What can hang from each mark
Z_143: Z_893
Z_687: Z_174
Z_926: Z_174 Z_877
Z_2: Z_877
Z_877: Z_2 Z_334 Z_893 Z_923
Z_334: Z_877
Z_634: Z_893
Z_923: Z_877
Z_893: Z_143 Z_634 Z_877

Each row was made from one small tree. The marks that hang from a mark follow it in brackets, in the order of their numbers. Every link used is in the known rows. Write each row's tree.
Known rows
Z_334(Z_877(Z_2 Z_923)): [-0.97 -1.56 -0.10  1.10  1.06  0.10  2.47 -0.84 -0.31 -0.02 -2.35 -0.25
 -1.67 -0.31 -0.72  0.02  0.32  0.18 -0.40 -0.58  1.09]
Z_687(Z_174): [ 0.31 -0.88  2.49  0.91  0.91 -1.14  7.38  1.24 -2.08  0.52  0.24 -0.08
 -0.94 -0.09 -0.50 -1.60  0.15  0.22  0.33  1.63  1.67]
Z_923(Z_877(Z_2 Z_334 Z_893(Z_143))): [-0.05  0.33  0.83 -0.52 -0.48 -0.76 -2.42 -0.84  1.02  0.47  1.33  0.14
  0.24 -0.24 -0.58  1.64 -0.05  0.24  0.55 -0.73  0.27]
Z_926(Z_174 Z_877(Z_2)): [ 1.32 -0.69  1.53  0.75  1.13 -0.14  4.75 -3.45  0.47  0.28 -1.16  1.56
 -2.04 -0.41 -1.03 -1.24  0.31 -0.26 -0.38  1.12  1.46]
Z_143(Z_893(Z_877)): [-0.24 -0.37 -0.50  1.05  0.45  0.50  0.47  2.05 -1.39 -0.18  0.90  1.25
 -0.44  0.22  0.15 -1.64 -0.46 -1.38  0.20  1.41 -0.46]
Z_926(Z_174 Z_877(Z_2 Z_893(Z_143 Z_634) Z_923)): [ 1.39 -0.30  0.55 -0.62  0.36  0.98  1.55 -3.67  0.27  0.37 -2.43  0.40
 -0.62 -0.06 -0.06  0.11  0.72  0.17 -1.24 -0.13  1.03]
Z_143(Z_893(Z_634 Z_877(Z_334 Z_923))): [-1.22  0.79 -1.23 -0.39 -0.16  0.63 -1.20  1.23  0.40 -0.51 -0.13 -0.72
  0.97  0.57  0.48 -0.82 -0.94 -1.13 -0.31 -0.26 -0.67]
Z_2(Z_877(Z_334 Z_893(Z_143) Z_923)): [-0.41  1.45 -0.13 -0.55 -0.12 -0.19 -0.33 -0.03  0.55 -0.04 -1.38  0.42
  0.39 -0.10  1.14  1.20  0.01  0.96  0.21 -0.97 -0.46]
Z_143(Z_893(Z_634 Z_877)): [ 0.33 -0.29 -0.71  0.69  0.14  0.74 -0.67  2.09 -1.07 -0.18  1.15 -0.81
  0.55  0.40  0.21 -2.06 -0.55 -1.69 -0.07  1.52 -0.95]
Z_634(Z_893): [ 0.95 -0.54  0.29  1.17 -0.05  0.04  1.83  2.01 -2.20 -0.23  2.09  1.15
 -0.08  0.52 -0.69 -1.62  0.79 -1.06 -0.38  1.76 -0.17]
Z_923(Z_877(Z_2 Z_334 Z_893(Z_634))): [-0.30  0.72  0.70 -0.46 -0.27 -0.83 -1.92 -0.56  1.90  0.32  1.69 -1.69
  0.53 -0.32 -0.52  1.27 -0.38  0.35  0.58 -0.45  0.22]
Z_143(Z_893(Z_634 Z_877(Z_2 Z_334 Z_923))): [-0.91  0.99 -1.74 -0.57  0.03  0.80 -1.35  0.11  0.76 -0.49 -0.46  0.42
  0.77  0.40  0.01 -0.52 -0.51 -1.05 -0.37 -0.15 -0.54]
Z_926(Z_174): [ 0.20 -0.83  2.25  0.68  0.89 -0.93  4.36 -0.77 -1.78 -0.02  0.23 -0.06
 -1.42 -0.09 -0.61 -2.10 -0.12  0.11  0.03  1.83  1.77]
Z_2(Z_877(Z_334 Z_893)): [-0.13  1.48  0.71  0.20  0.30 -0.66  1.11  0.91  0.86  0.13  0.20  0.21
 -0.14 -0.39  0.76  0.44 -0.20  0.89  0.91  0.32 -0.55]
Z_877(Z_2 Z_893 Z_923): [-0.37 -0.11 -0.69 -0.27  0.52  0.65  1.64  0.13 -0.63 -0.14 -0.88  2.48
 -1.01 -0.48  0.05  0.89  1.24  1.85  0.00  0.28  0.93]
Z_634(Z_893(Z_877(Z_2 Z_334 Z_923))): [-0.97  0.12 -1.55 -0.03  0.04 -0.05 -0.66 -1.28  0.23 -0.69  0.00  1.84
 -0.24  0.39 -0.69 -0.18 -0.24 -0.91 -0.40 -0.31 -0.07]
Z_634(Z_893(Z_143 Z_877(Z_2 Z_334 Z_923))): [-0.08 -0.31 -1.63 -0.42 -0.59  0.30 -2.46 -1.59 -0.61 -0.50 -0.20  2.07
  0.40  0.67 -0.70 -0.15  0.07 -1.33 -0.73 -0.57 -0.47]
Z_143(Z_893(Z_634 Z_877(Z_923))): [-0.44 -0.03 -1.37  0.32  0.16  0.94 -0.68  1.58 -0.80 -0.42 -0.01 -0.71
  0.56  0.44  0.55 -1.48 -0.59 -1.34 -0.43  0.64 -0.58]
Z_2(Z_877): [ 0.92  0.11  0.46  1.45  0.84 -0.73  2.61  0.61 -0.49 -0.02  0.20  0.03
 -0.74 -0.47  0.33 -1.35 -0.03  0.02  0.67  1.41 -0.29]
Z_877(Z_893): [ 0.40 -0.80  1.06  0.56  0.14  0.09  1.85  2.75 -1.68  0.20  1.44  0.62
 -0.73 -0.29  0.26 -0.49  0.62  1.15  0.65  1.52  0.19]
Z_923(Z_877(Z_2 Z_334)): [-0.67  0.31  0.79  0.14  0.12 -1.45 -0.17 -1.30  1.81  0.08  1.33 -0.20
 -0.37 -0.38 -1.07  0.66 -0.54  0.02  0.72 -0.54  0.77]
Z_923(Z_877(Z_2 Z_893)): [ 0.20 -0.39  0.74  0.69  0.44 -0.67 -0.33 -0.26  0.22  0.43  1.63 -0.04
 -0.75 -0.63 -0.49  0.79  0.16  0.35  0.64  0.56  0.71]
Z_926(Z_877(Z_923)): [ 0.26 -0.94 -0.01  0.86  0.32  0.34  3.52 -0.03  0.64 -0.13 -1.15  0.74
 -1.21 -0.22  0.24 -0.41  0.12  0.35 -0.25 -0.42  0.38]

Write each row's tree
[-0.05 -0.84 -1.77 -1.46 -0.80  0.21 -3.91 -2.56  0.80 -0.44 -1.40 -0.96
  0.97  0.24 -0.31 -0.38 -0.80 -0.42 -0.20 -1.33 -0.62] | Z_893(Z_143 Z_634 Z_877(Z_2 Z_334 Z_923))
[ 0.61  1.14  0.65 -0.11 -0.18 -0.40 -0.37  0.67  0.20  0.27  0.08  0.38
  0.38 -0.16  0.73  0.45  0.05  0.51  0.65  0.12 -0.89] | Z_2(Z_877(Z_334 Z_893(Z_143)))
[-0.21 -0.72 -1.68  0.66  0.36  0.26 -0.13 -0.97 -0.97 -0.61  0.08  1.84
 -0.62  0.27 -0.62 -0.83  0.12 -1.11 -0.54  0.58  0.02] | Z_634(Z_893(Z_877(Z_2 Z_923)))
[-0.79  0.44  0.27 -0.38 -0.24  0.41  2.00  0.27  1.96  0.00 -1.15  0.88
 -0.59 -0.14  0.65  1.36 -0.03  1.22 -0.02 -1.49  0.11] | Z_926(Z_877(Z_334 Z_893 Z_923))
[ 0.05  1.52 -0.35 -0.82 -0.37  0.02 -1.25 -0.04  0.78 -0.04 -1.21 -1.11
  1.19  0.05  1.19  0.85 -0.06  0.69 -0.02 -0.92 -0.84] | Z_2(Z_877(Z_334 Z_893(Z_143 Z_634) Z_923))
[-0.44  0.09  1.44 -0.29 -0.75 -0.99 -2.25  0.57  0.55  0.45  1.77 -1.26
  0.51 -0.01  0.00  1.28 -0.57  0.16  0.62 -0.83  0.12] | Z_923(Z_877(Z_334 Z_893(Z_143)))
[ 1.15 -1.58 -0.58  0.82 -0.48  0.23 -1.84  0.39 -2.44 -0.20  1.34  0.91
  0.19  0.67 -0.52 -1.67  0.02 -1.98 -0.43  1.08 -0.90] | Z_634(Z_893(Z_143 Z_877))
[ 0.96 -0.88  1.12  0.33 -0.53 -0.41 -2.48  0.99 -0.69  0.56  2.09 -2.87
  0.81 -0.05  0.13  0.11 -0.22 -0.38  0.23  0.32 -0.20] | Z_923(Z_877(Z_893(Z_143 Z_634)))
[-0.65  1.85 -0.30 -0.53  0.09 -0.25  0.21  0.28  1.43 -0.19 -1.00 -1.33
  0.69 -0.18  1.22  0.84 -0.31  1.06  0.24 -0.71 -0.52] | Z_2(Z_877(Z_334 Z_893(Z_634) Z_923))
[ 0.40  0.37  0.62 -0.81 -0.73 -0.56 -3.33 -0.84  1.22  0.47  1.49 -1.44
  1.03 -0.10 -0.53  1.29 -0.15 -0.03  0.32 -0.65 -0.13] | Z_923(Z_877(Z_2 Z_334 Z_893(Z_143 Z_634)))
[ 0.01  0.16  1.24 -0.56 -1.00 -0.80 -3.12  0.59  0.77  0.45  1.91 -2.87
  1.30  0.11  0.06  0.95 -0.67 -0.13  0.40 -0.81 -0.28] | Z_923(Z_877(Z_334 Z_893(Z_143 Z_634)))
[ 2.01  0.17  0.29  0.49  0.03  0.18 -0.57  1.08 -1.07  0.37  0.35 -1.24
  0.67 -0.18  0.86 -0.72  0.39  0.00  0.27  1.27 -1.20] | Z_2(Z_877(Z_893(Z_143 Z_634)))
[-0.60 -1.14 -0.16  0.51  0.69  0.73  0.67 -0.15 -0.24  0.24 -1.98 -1.68
 -0.75 -0.25 -0.19  0.61  0.50  0.51 -0.55 -0.52  0.54] | Z_334(Z_877(Z_2 Z_893(Z_634) Z_923))
[ 0.64 -0.33  0.50  0.41  0.18 -0.46 -1.23 -0.19  0.45  0.43  1.84 -1.66
  0.04 -0.49 -0.44  0.42  0.07  0.06  0.42  0.65  0.32] | Z_923(Z_877(Z_2 Z_893(Z_634)))
[-0.29 -1.70  0.37  0.43 -0.03  0.79 -0.53  1.06 -1.39  0.37 -1.75 -2.90
  0.01  0.18  0.37  0.30  0.23  0.04 -0.72 -0.85  0.04] | Z_334(Z_877(Z_893(Z_143 Z_634) Z_923))
[ 1.12 -0.46 -1.03 -1.00 -0.38  1.23 -1.33 -0.18 -1.21  0.04 -0.87  0.72
  0.59 -0.02  0.08  0.47  1.41  1.03 -0.57  0.13  0.03] | Z_877(Z_2 Z_893(Z_143 Z_634) Z_923)
[ 0.78  0.37 -0.60 -1.19 -0.72  1.11 -0.52 -1.38  1.98  0.18 -1.55  0.91
  0.43  0.01  0.09  1.37  0.63  0.69 -0.54 -1.55 -0.43] | Z_926(Z_877(Z_2 Z_334 Z_893(Z_143 Z_634) Z_923))
[-1.40  0.75 -0.63 -0.98  0.10 -0.36  1.90 -1.22  1.37 -0.58 -1.23  2.30
 -0.56 -0.17 -0.67  0.74  0.34  1.39  0.11 -1.10  1.01] | Z_877(Z_2 Z_334 Z_923)
[-1.78  0.72 -0.99 -0.03  0.11  0.38 -0.08  1.21  0.11 -0.51 -0.33  1.30
 -0.03  0.40  0.43 -0.36 -0.83 -0.80 -0.02 -0.34 -0.20] | Z_143(Z_893(Z_877(Z_334 Z_923)))
[ 0.72 -0.56 -0.98 -0.09 -0.63  0.13 -2.52 -1.02 -0.93 -0.27  0.92  2.03
  0.38  0.63 -1.03 -0.76  0.08 -1.71 -0.35  0.29 -0.83] | Z_634(Z_893(Z_143 Z_877(Z_2 Z_334)))
[-1.11  1.81 -0.08 -0.24  0.35 -0.45  1.15  0.23  1.19 -0.18 -1.18  0.24
 -0.12 -0.33  1.17  1.18 -0.24  1.31  0.46 -0.77 -0.14] | Z_2(Z_877(Z_334 Z_893 Z_923))
[-0.58  0.59 -0.05 -1.83 -1.27  0.49 -1.87  1.16  0.02 -0.12 -0.49 -1.01
  1.56  0.45  0.73  1.08  0.19  1.25 -0.30 -1.44 -0.32] | Z_877(Z_334 Z_893(Z_143 Z_634) Z_923)
